Known rows, with every way that one mark hangs from another:
fuva[nupon[mosaz vufe[vemer]]]: [ 24   7 -22  -8   3  -6  -9  12  53   2 -16  -9   9  26  11  -8  13  12
 -14   9 -32   7  -3 -13   4   4  -6  -2  20   1 -27  -4  10  -2  28 -44
  13  14 -24   7 -12  13  16   2  14  19  -3 -30 -10 -18 -22 -13 -10   0
 -21  -7  18   5]
siruvet[pudaris[fuva nupon[mosaz]]]: [ 58  -4  -9 -22  19 -30  12   2  60  -2 -18   0 -16  10  -9 -20  40  -7
 -16 -21 -23  -3 -17 -18   2  -7 -14   0  19  19 -25   1  -1  -9  19 -25
  29   0 -10 -13   5 -13   8  -4  33  15  14 -46 -15   1 -39  -7 -19   3
  -2 -29  24  14]
fuva[nupon[mosaz]]: [ 19   4 -28  -6 -14 -20  20   4  39 -11 -13  12  -7   8  -6 -14   7   1
 -27   0 -23   8 -20 -28 -15  -5   7  15  27  13 -20  -9   3  -9  22 -25
  13   0 -21   1 -10 -10   7  -1  17  14  11 -35 -19 -18 -20   5 -20  14
 -10 -34  30  15]
fuva[nupon[pudaris vufe]]: [ 35  10 -12 -19 -19 -16  -7   4  51   5 -12  -2  -2  13  -7 -20  25  18
 -15   6 -39  -5 -10 -23  -4   6  -4  -6  13  -5  -6  10   8  -2  27 -32
  15   8 -19   5  -5  11   3   1   9  11  -1 -28 -13 -19 -24 -22 -20   4
 -12 -20   9   6]
poram[pefo pudaris[nupon] zutes]: [ 14   4  -8 -15 -25 -40  13  -4  10 -24 -12   8 -23 -12  -8 -15  -4  12
 -25  -5  11  -7  -9 -29   4  -9  33  15  11  30 -18   1  -9   4  31 -11
  20  -7  12 -10  -9 -24  11   9  18  -5  31  -7 -15 -11 -25   3 -31  21
   7 -28   5  17]
pudaris[fuva vemer]: [ 42 -10  -6 -22  -2 -39   9   4  39 -11   4   8 -28   5  -1   2  25   9
 -16  -5  -9  -9 -11  -9  -8  -4   8   0  13   0 -16  18  -4  -8  41 -18
  38  -2 -24  -1   2 -21   7   2  38  15  15 -17 -23 -20 -23  -7 -23  14
  -8  -7  -2   6]
siruvet[pudaris[nupon[mosaz] vemer[vufe]]]: [ 54  -6  -8 -17  26 -17  -4  12  54   3 -21 -14 -17  20  11   1  32 -10
 -12  -5 -15   0  -2  -3   9 -15 -24  -7  28   1 -27   8   0 -13  33 -27
  37  13  -9 -11   2  -8  18   3  39  22   5 -29  -9  -8 -38  -8 -10  -4
 -10  -3  16   4]
fuva[nupon[vufe]]: [ 26   5 -15 -16 -15 -26  -3   8  39  -2  -9   3  -3  15  -2  -8   8   9
 -17   2 -22  -4 -15 -18 -10  11   8  -2  15   1 -17   2   4   0  32 -31
  20   4 -26   2 -15  -3  19  -3  16   7   4 -19 -21 -21 -17 -11 -25   8
 -15 -19   9  12]
nupon[mosaz vufe[vemer]]: [ 17  -2 -19  -9  -6 -12   2  14  41  -2 -11   0  -3  24  10   3  12  16
 -14  10 -28   7 -14 -20   1   7   7   2  17  -1 -22  -2   4   0  36 -33
  19   4 -25   9  -8   6   9  -2  22  24  -1 -20 -14 -23 -20 -12 -17  11
  -8   2   7   3]
siruvet[pudaris[vemer]]: [ 44 -15   0 -24 -10 -41   5  10  26  -5  -7  13 -37  12 -11   9  22   3
 -15 -10 -12 -15 -17 -16  -1   1   5   1  18  -4 -13  26   0 -14  40 -11
  46  -1 -20  -9  -1 -21   7   1  32  19  14 -12 -22 -21 -27  -6 -26  13
   0  -9   0   7]
nupon[fuva mosaz pudaris]: [ 22   1 -23 -13 -17  -8  26   7  62   1 -12  16 -11   6 -15 -24  32  15
 -18   4 -52   4 -25 -36 -12  -6  -2  13  17   7  -5   2   5  -9  15 -23
   8  -5 -15  16   9   0 -20   2  12  20   3 -43  -6 -17 -28 -17 -12  13
  -1 -25  24  -1]
nupon[fuva mosaz pudaris[siruvet vemer]]: [ 45   0 -15 -17  -3  -9   0   9  75  11 -14   6 -18  11 -16 -25  55  15
 -14   2 -63  -7 -14 -18  -5 -23 -24  16  14  -4  -2  35   7 -18   9 -26
  28   3 -23  20  14   5 -37   9  12  34  -6 -49  -6  -5 -38 -22   4   1
  -3 -10  16  -2]
vemer[vufe]: [ 18  -6 -15  -8 -12 -31  18  12  19 -16  -4  15 -18  12  12   6   3   8
 -19   6  -8  17 -23 -17 -12   6  18   3  24  -2 -11   2  -6  -6  47 -15
  28  -1 -21   3  -3 -12  10 -10  39  15  15  -5 -20 -26 -16   2 -31  22
   1  -9   8   5]
pudaris[vemer]: [ 26  -8 -11 -18 -20 -37  12   6  20 -12   3  16 -30   6  -2  11  12  10
 -20   2  -6  -8 -18 -18 -12  -1  19   6  17  -2 -14  17  -4  -8  45 -13
  37  -3 -25   0  -6 -22   5   1  33  16  17  -9 -25 -29 -16   1 -28  19
  -3  -7  -2   7]
nupon[fuva]: [ 19  -3 -18 -15 -19 -31  24   8  36 -10  -3  24 -18   6 -11  -6  11  12
 -15  -1 -24   0 -29 -26 -18   8  19  10  15   8 -13   7  -2  -6  35 -15
  22 -10 -24   9   0 -15  -3  -7  26  10  13 -21 -20 -22 -17  -6 -25  19
  -6 -20  11   6]
pudaris[fuva siruvet vemer]: [ 54  -9  -4 -19   2 -41  -5   2  47  -5  -3   9 -30   9  -4  -7  41   8
 -14  -9 -22  -8 -13  -4  -7 -13  -4   8  12  -3  -9  40  -4 -13  33 -19
  49  -1 -31   5   8 -16 -12   0  34  25  12 -25 -22  -5 -29  -9 -16   9
  -2  -6  -1   7]
zutes[fevekir]: [  5   4 -15  -4 -25 -45  32  -3   3  -9   0  31 -18  -4   6  -3   8  17
 -18   0  -4  12 -46 -40 -14  11  34  16  11  12 -13   7 -15  -9  41 -11
  38  -8  -6   7  -7 -25   2   5  26  14  24 -15 -22 -34 -19  13 -45  27
  -6 -30   5   5]
fuva[nupon]: [ 22   3 -19 -12 -21 -32  14   3  24 -14  -7  15 -13   7  -7  -9   3   6
 -22  -1 -10   3 -19 -24 -15   5  16   7  20   6 -15   3   1  -7  36 -20
  21   0 -25   1 -10 -14  10  -5  22   7  16 -21 -23 -23 -17   1 -29  17
  -9 -28  17  13]
nupon[fuva pudaris[siruvet] vufe]: [ 43   5  -7 -19 -13 -15 -12   9  70  15 -13   8 -10  16 -16 -26  49  24
  -6   0 -66  -8 -23 -21  -8   1 -12   4   3  -8   5  35   6  -6  16 -28
  25   0 -26  20   8  14 -29  -3   8  24  -9 -34 -10  -6 -32 -31  -8   2
  -2 -10   4  -1]
fuva[nupon[pudaris[siruvet vemer]]]: [ 53   3  -9 -18 -13 -22 -18   2  49   5 -14   3 -22  10 -11 -24  44  12
 -14   1 -40  -8  -3 -10  -4 -17 -18   6  16 -11  -1  44   7 -15  23 -25
  35  13 -27   9   5   4 -20   6  13  21   4 -36 -13 -11 -31 -15  -9   1
  -5 -14   6   5]
novik[pefo]: [  4  -2 -27 -11 -24 -48  26   0  17 -11  -5  32  -6   2   7   2   1   8
 -30   2 -14   4 -25 -27 -12   1  34  14  17  11  -6   2  -8  -3  45 -12
  25 -13 -15   0  -1 -24  -4  -3  28   2  28 -19 -39 -28 -19   6 -37  28
  -3 -18   6   2]
gune[poram]: [ 15 -13 -11  -9 -33 -32  18   6  21 -16  -9  29 -24   8  -2  -6 -15  19
 -15  -4  -4   1 -28 -41 -18   2  43  15  14   5 -14  11  -9  -5  39  -5
  32 -15 -21   2  -8 -23   1 -20  20   2  28 -11 -21 -18 -27   7 -39  26
   8 -25  13  10]
nupon[mosaz pudaris[fuva] vufe[vemer]]: [ 41   0 -10 -16  10  -6  -8  10  73   8 -12 -13   1  21   8 -19  45  22
 -10  10 -46   5  -2 -15  11  -1 -16  -8  12  -3 -12   5   7  -2  25 -44
  17  10 -18  10  10  20  -6   4  21  28  -5 -35  -3 -12 -34 -30  -7   2
  -9   2   7  -6]
pudaris[nupon]: [ 28   2 -17 -18 -17 -34  16   0  22 -14  -4  13 -17   4  -2  -5   9   7
 -19  -5  -4   3 -22 -23 -13   2  21   2  15  12 -19   2  -5  -1  41 -14
  22  -4 -20  -4  -7 -18   9  -6  32   5  21 -18 -25 -21 -17   3 -34  17
  -1 -20   5  13]
siruvet[pudaris]: [ 33 -11  -6 -19 -17 -42  17   9  19 -11  -9  22 -32  11 -14   1  13   3
 -18 -14 -13  -4 -30 -28  -8   8  14   7  20   5  -8  15  -2 -10  38  -9
  38  -6 -20  -7  -2 -20   4  -8  30  14  20 -15 -23 -19 -25  -1 -34  19
   8 -23   9  10]
pudaris[siruvet vemer]: [ 40  -6 -10 -17 -16 -37  -1   6  28  -7  -4  17 -32  10  -5   3  25   9
 -18  -4 -20  -6 -20 -13 -12 -10   6  13  16  -5  -7  38  -1 -12  37 -12
  45  -2 -33   7  -1 -17 -13   0  28  25  11 -15 -25 -15 -21  -2 -20  14
   1  -6  -2  10]
poram[pudaris[siruvet] zutes]: [ 18  -3  -5 -16 -30 -41  12  -1  13 -18 -20  20 -36  -3 -12  -8   9  14
 -18 -16  -1   6 -32 -25   2 -10  22  18   7  14   1  21  -9  -9  17  -2
  45 -16 -14   7 -16  -9 -11   5  19  23  13 -14  -9 -13 -27   8 -25  21
  17 -34   3  24]
nupon[fuva mosaz pudaris[vemer[vufe]]]: [ 35  -3 -15 -11   9  -2   7  15  74   7 -12  -5 -10  16   4 -11  41  12
 -10  13 -46   4  -5 -10   0 -15 -21   2  23  -8 -10  11   5 -14  25 -30
  20   9 -12  14  13   8 -10   8  25  30  -7 -35   1 -16 -34 -25   1   1
 -13   0  17 -11]
poram[zutes]: [ 10  -3 -16 -11 -30 -41  28  -1   2 -14  -6  27 -25  -5  -4  -7  -5  15
 -20   3   1   4 -35 -37   1   0  42  23   8  10  -7   4 -15  -2  32 -10
  30 -11 -14   8 -11 -23   1   1  15  13  23 -12 -16 -23 -26   9 -38  25
   7 -27  12  12]
siruvet[pudaris[fuva[nupon[vufe]] vemer]]: [ 74  -6   8 -27  22 -31 -26  10  70  12 -14 -16 -15  20  -6 -10  43   1
  -6 -14 -27 -27   4   2  13   1 -26 -15  13  -8 -22  25   9 -10  27 -37
  42  15 -21 -12   0  -2  22   5  24  13  -2 -29 -14  -5 -39 -31 -11 -10
 -25 -10   6   6]
nupon[fuva vufe]: [ 23   1 -13 -18 -13 -24   8  12  53   1  -4  12  -9  14  -8  -4  16  18
 -11   1 -33  -9 -26 -22 -13  14  11   2   8   0 -14   7   2  -1  30 -26
  19  -6 -24  10  -6  -4   6  -5  20  11   1 -18 -18 -21 -20 -19 -21  11
 -12 -11   5   3]

Rows:
[ 55   2 -12 -23  22 -17  -9   3  77   8  -8 -20  -3  13   8  -8  42   4
 -14  -4 -24 -14  -1  -5   2 -12 -18  -9  12   7 -30   2  -1   0  24 -40
  26   7 -18  -4  -2  -4  19   8  31  17  -2 -37 -13  -7 -34 -19 -11  -6
 -22  -5   7   8] => pudaris[fuva nupon[mosaz vufe] vemer]
[ 62  -6  -1 -27  11 -40   4   1  47  -6 -12   4 -23  10  -9 -15  37  -1
 -12 -23 -13  -8 -15 -14   1   1  -4  -7  14  13 -20  13  -5  -8  33 -20
  37   1 -15 -14   6 -15   9  -8  37   8  19 -32 -20  -4 -34 -12 -28   5
  -1 -23  10  12] => siruvet[pudaris[fuva nupon]]
[ 67  -3   4 -30  18 -34 -12   4  62   6 -13  -9 -13  16  -5 -14  42   2
  -6 -20 -23 -16 -11  -9   6   7 -12 -16   8   7 -21  11   0  -2  30 -30
  35   3 -15 -14   2  -5  19  -5  32   8   7 -28 -17  -2 -37 -24 -23  -4
  -9 -13   4  11] => siruvet[pudaris[fuva nupon[vufe]]]
[ 24   4 -17 -15 -20  -9  11   7  54   5 -12   5  -8  10  -6 -12  27  19
 -19   6 -46  -1 -21 -34  -7   0  -2   6  15   0  -5  -1   4  -2  20 -28
  12  -1 -17   9  -2   5  -7   3  13  23  -1 -32 -10 -20 -28 -16 -19  11
  -1 -18  13   5] => nupon[mosaz pudaris vufe]
[ 44   0  -4 -24  -7 -23  -1   3  59   5  -3   1 -12   9  -4 -17  40  23
 -11   0 -38  -7 -14 -21  -3   7  -3  -8   6  -3  -2  12   1   1  29 -31
  22   1 -18   5   7   5  -4  -2  22  17   3 -26 -13 -16 -28 -27 -21  10
  -4 -12   0   1] => nupon[pudaris[fuva] vufe]
[ 24   8 -24 -10  -8 -14   5   9  53   2 -15   0   3  15  -2 -11  11   4
 -20   3 -31   0 -17 -23  -9   1  -1   6  20   6 -21 -11   7  -2  19 -36
  11   3 -22   3 -15   0  16  -1  12  16   0 -33 -17 -18 -24  -8 -18   4
 -17 -26  24  15] => fuva[nupon[mosaz vufe]]
[ 51   4 -12 -16  17 -15 -12   5  79   8 -12 -17   0  17   4 -12  34   4
 -17  -1 -31 -15   3  -3   1 -10 -22  -4  17   0 -27   2   7  -5  18 -45
  23  10 -22   0  -5   1  20   8  20  19  -6 -40 -12  -9 -33 -20  -5  -9
 -30 -13  19   7] => pudaris[fuva[nupon[mosaz vufe]] vemer]
[ 45  11 -19 -15   8  -9  -9   6  82  12 -20  -1   1  19  -6 -26  43   6
 -10  -6 -55  -4 -22 -15  -8  -9 -17   7   9  10 -20  10   5  -3   9 -35
  18   2 -24  13  -1   6  -8  -3  14  23  -8 -47 -12   4 -35 -18  -4  -6
 -12 -15  20  11] => pudaris[nupon[fuva mosaz vufe] siruvet]
[  5  -4   4   1 -31 -43  13  -9  11  -7 -27  29 -29  -9   7 -21   0  30
  -3 -16  10  11 -45 -45   5 -13  43  27  -4  16  -7  28 -22 -13  12   6
  64 -21   9  12 -20 -14 -12   3   5  15  23 -16  -2  -9 -45  19 -37  22
  12 -49  10  18] => gune[poram[pudaris[siruvet] zutes[fevekir]]]
[ 54   1 -10 -22   5 -28 -11   4  61   2  -9   5 -20  11  -8 -15  43   9
  -7  -7 -32 -12 -10  -2  -7 -14 -10   5   9   1 -19  37  -1 -11  29 -22
  38   4 -28   9   3  -8 -11   0  25  16   4 -33 -17  -3 -29 -14  -8  -3
 -10  -5   3   6] => pudaris[nupon[fuva] siruvet vemer]
[ 29  -8   4 -18  -9 -44   7   0  27 -18  -6   3 -33 -12  -6  -7  11  15
 -23  -5   6 -19   0 -14  12 -16  19  14   9  18 -15  19  -8  -2  32 -14
  34  -4   8  -8   2 -26   9  18  24   5  26  -7 -13 -11 -31  -7 -21  17
  -3 -15  -2   8] => poram[pefo pudaris[fuva vemer] zutes]
[ 72   4   0 -26  19 -30 -31   1  70  11  -9 -15 -13  16   3 -13  53   9
  -7 -11 -28 -17  -1   7   2 -10 -20 -10   4  -3 -19  35  -2  -3  29 -34
  43   9 -28   0   3  -3   2   2  31  20   0 -30 -19   2 -34 -22 -10  -8
 -14   3  -6   9] => pudaris[fuva nupon[vufe] siruvet vemer]
[ 51   2 -12 -12   1 -36  -5   0  50  -5 -12  11 -14   9  -8 -27  34   3
 -17 -13 -28   3 -14  -9 -11  -6  -7   9  16   6 -10  25   0 -13  22 -27
  34   3 -30   4   4  -6  -8  -8  22  15  11 -38 -21   1 -30  -6 -16   7
  -6 -28  19  14] => pudaris[fuva[nupon] siruvet]
[ 35  -4  -2 -17 -12 -44   2   4  40 -21 -11  12 -29  -2 -16 -16  25   9
 -24 -16 -19  -7  -8 -14 -14  -9   1  13  16  21  -4  29   1 -10  27 -13
  31  -7  -9  -4  10 -16 -12  -1  29  10  24 -15 -25   0 -24  -7 -17  19
   8 -20   2  15] => poram[pefo pudaris[fuva siruvet]]
[ 32 -10   4 -27  -6 -40  10  -4  32 -18  -9   1 -36  -5  -1   0  17  14
 -14 -14  14  -9 -12  -9  13 -13  15   2   6  11 -13  13  -8  -7  25 -11
  49  -8  -7  -3 -12 -15  11  15  31  17  11 -14  -5 -18 -29  -4 -20  13
   0 -23  -5  16] => poram[pudaris[fuva vemer] zutes]
[ 37   4 -15 -11  -5  -4 -17  13  61  13 -20  -2  -4  25   3 -19  45  24
 -10   9 -60   9 -10 -18   5  -5 -18   4  12  -9  -3  26   8  -6  22 -37
  22  10 -26  18   6  23 -26   1  11  38  -8 -35  -7  -8 -33 -23  -3   3
   3   3   7  -2] => nupon[mosaz pudaris[siruvet] vufe[vemer]]
[ 50  -2   0 -25  11 -24 -22  12  43   5 -16 -10 -10  27   6  -3  27  10
  -1  -7 -20  -6  -5  -7  16  13  -6 -19   9  -1 -26  17   3  -1  43 -32
  34  12 -17  -9  -5   7  18  -5  29  12   4 -16 -13 -13 -29 -21 -22  -2
  -7   3  -5   1] => siruvet[pudaris[nupon[vufe[vemer]]]]
[ 49  -9   3 -21  -4 -30 -10  -3  61 -14 -24   3 -25   8  -2 -23  23  14
  -6 -32  -4  -1 -12 -13 -10 -17   4  -5   8  18 -17  26  -5  -9  17  -7
  49 -13 -16  -6  -6  -3  -4 -17  31   5  16 -28 -12  10 -37  -3 -18   6
   8 -32   5  24] => gune[poram[pudaris[fuva nupon siruvet]]]
[ 36   1 -18 -12  15 -14   4   8  49  -4 -10 -10  -8  15  19   2  22  -1
 -17   6  -9   8  -4  -3  -1 -16  -8  -4  28   3 -28  -2  -2  -7  38 -27
  27  10 -14  -2  -2  -9  18   4  39  22   5 -25 -11 -16 -29   0 -12   2
 -14  -2  15   5] => pudaris[nupon[mosaz] vemer[vufe]]
[ 16 -13   4  -7 -23 -40  11  -1  29 -22 -15  14 -28  -9  -6 -24 -14  24
 -17 -10   8 -12  -9 -35   5 -13  44  22   7  23 -16  13 -14   1  24  -7
  30 -16  11  -6  -1 -26   5  -6  10  -7  36  -6 -11   1 -42   0 -33  23
   9 -34  13  13] => gune[poram[pefo pudaris[fuva] zutes]]
[ 47  -1  -9 -20  17 -11 -16  13  56   8 -22 -14  -3  28   5  -7  32   5
  -6  -6 -29  -2  -7 -11  16   4 -16 -12  15   5 -30   5   6  -3  31 -38
  27  13 -15  -7  -4  10  15  -1  24  19  -1 -32  -9 -10 -34 -19 -13  -5
  -8  -1   9   5] => siruvet[pudaris[nupon[mosaz vufe[vemer]]]]
[ 51  -2 -15 -21  16 -24   8  -1  63  -3  -6  -7 -14   6   4 -10  36   0
 -18  -8 -14  -7  -5  -9  -3 -18  -9  -1  18  13 -30   3  -2  -7  27 -29
  28   2 -17  -5   4 -16  11   6  36  17  11 -40 -14  -8 -31  -6 -15   1
 -15 -13  12  10] => pudaris[fuva nupon[mosaz] vemer]
[ 20   1 -20 -10   5  -6   1  17  63   5 -13   0   4  24   7  -6  20  18
  -8   9 -43   2 -14 -16   2   7  -3   1  14   1 -25   0   7  -2  27 -39
  16   5 -24  15  -2  11   3  -1  20  23  -8 -29  -8 -19 -24 -23  -6   4
 -16   2  12  -4] => nupon[fuva mosaz vufe[vemer]]
[ 61   7  -6 -21  10 -31 -17   1  64   5 -10  -4  -9  14   0 -22  46   9
 -10 -14 -31  -4 -14  -5  -4  -4 -11  -6   4   6 -13  22  -4   0  24 -31
  33   4 -27   1   3   0   0  -7  28  17   5 -32 -21   3 -33 -17 -17  -2
  -7 -11   3  14] => pudaris[fuva nupon[vufe] siruvet]
[ 46   6 -16 -19  14 -17   4   1  71   2 -10  -9   2  12   4 -16  33   6
 -16  -6 -28  -4 -13 -14  -4  -3  -6  -6  12  16 -27 -11  -1   4  22 -37
  16   2 -16  -4  -3  -3  16   0  28  14   4 -39 -15  -5 -32 -14 -18   1
 -15 -18  17  13] => pudaris[fuva nupon[mosaz vufe]]
[ 28   4 -14 -12  -4 -19 -17  12  39   0 -10  -5   3  24  11  -5   9  16
  -9   9 -21   4  -2  -8   4  13   3 -10  14  -7 -23   9   7  -1  43 -38
  22  14 -27   5 -13  11  18  -4  19  11   1 -15 -14 -23 -17 -16 -18   3
 -18  -1   2   4] => fuva[nupon[vufe[vemer]]]
[  4  13  -6  -5 -21 -47  21 -11   0 -14 -13  13 -17 -20   6 -21   1  18
 -20  -3  15   1 -25 -38   8  -6  39  19   4  35 -21   4 -19  -1  30 -10
  31  -6  30  -4  -9 -29  10  20  13  -3  35 -11 -11 -17 -31  12 -41  22
  -4 -40   5  10] => poram[pefo pudaris[nupon] zutes[fevekir]]
[ 19   3 -21 -14  -8 -12  16  13  65   3 -12   8  -1  14  -6  -9  21  11
 -16   3 -43  -4 -28 -27 -12   4   2   9  13   8 -18  -6   4   0  19 -31
  10  -7 -22  12  -5  -2   3  -2  16  19  -4 -34 -14 -16 -25 -17 -14   7
 -14 -17  20   6] => nupon[fuva mosaz vufe]
[ 48   9  -8 -13  -5 -10 -37   9  59  13 -21  -9  -2  26   1 -27  43  23
  -4   9 -51   5   1  -6   8   1 -20  -7  10 -15  -4  36  11  -8  27 -41
  27  19 -30  14   1  29 -15  -1   7  24  -6 -31  -7 -10 -30 -28  -5  -5
  -8   0   2  -1] => fuva[nupon[pudaris[siruvet] vufe[vemer]]]
[ 12  -5  -1  -7 -30 -35   7  -2  18 -21 -20  11 -22  -9  -3 -23 -21  22
 -17  -8  16 -11  -8 -38   5 -16  48  18   9  28 -23   7 -13   4  28  -4
  24 -11  16 -10 -10 -24  11  -5   8 -15  38  -7 -11  -1 -38   7 -35  20
  10 -33  12  17] => gune[poram[pefo pudaris[nupon] zutes]]
[ -4   7 -13   8 -29 -53  31  -7 -14  -8  -1  34 -16 -17   3 -21  -6  22
 -23  12  -3   1 -37 -53   4   0  54  39   5  19 -13   9 -24  -3  39 -13
  26  -4  19   7   3 -39  -2  14   3   2  42  -8 -20 -21 -33  14 -48  31
  -3 -31  15  -1] => poram[pefo zutes[fevekir]]
[ -8   5  -6   0 -31 -52  29  -7 -10 -17  -9  25 -24 -21   2 -13  -5  23
 -22   0  11   3 -33 -45   4  -1  45  28   6  29 -11   5 -19  -4  31  -5
  33 -11  26   0  -9 -31   4  19  10   4  36  -5 -13 -25 -27  14 -43  31
   1 -39   5   8] => poram[pefo pudaris zutes[fevekir]]
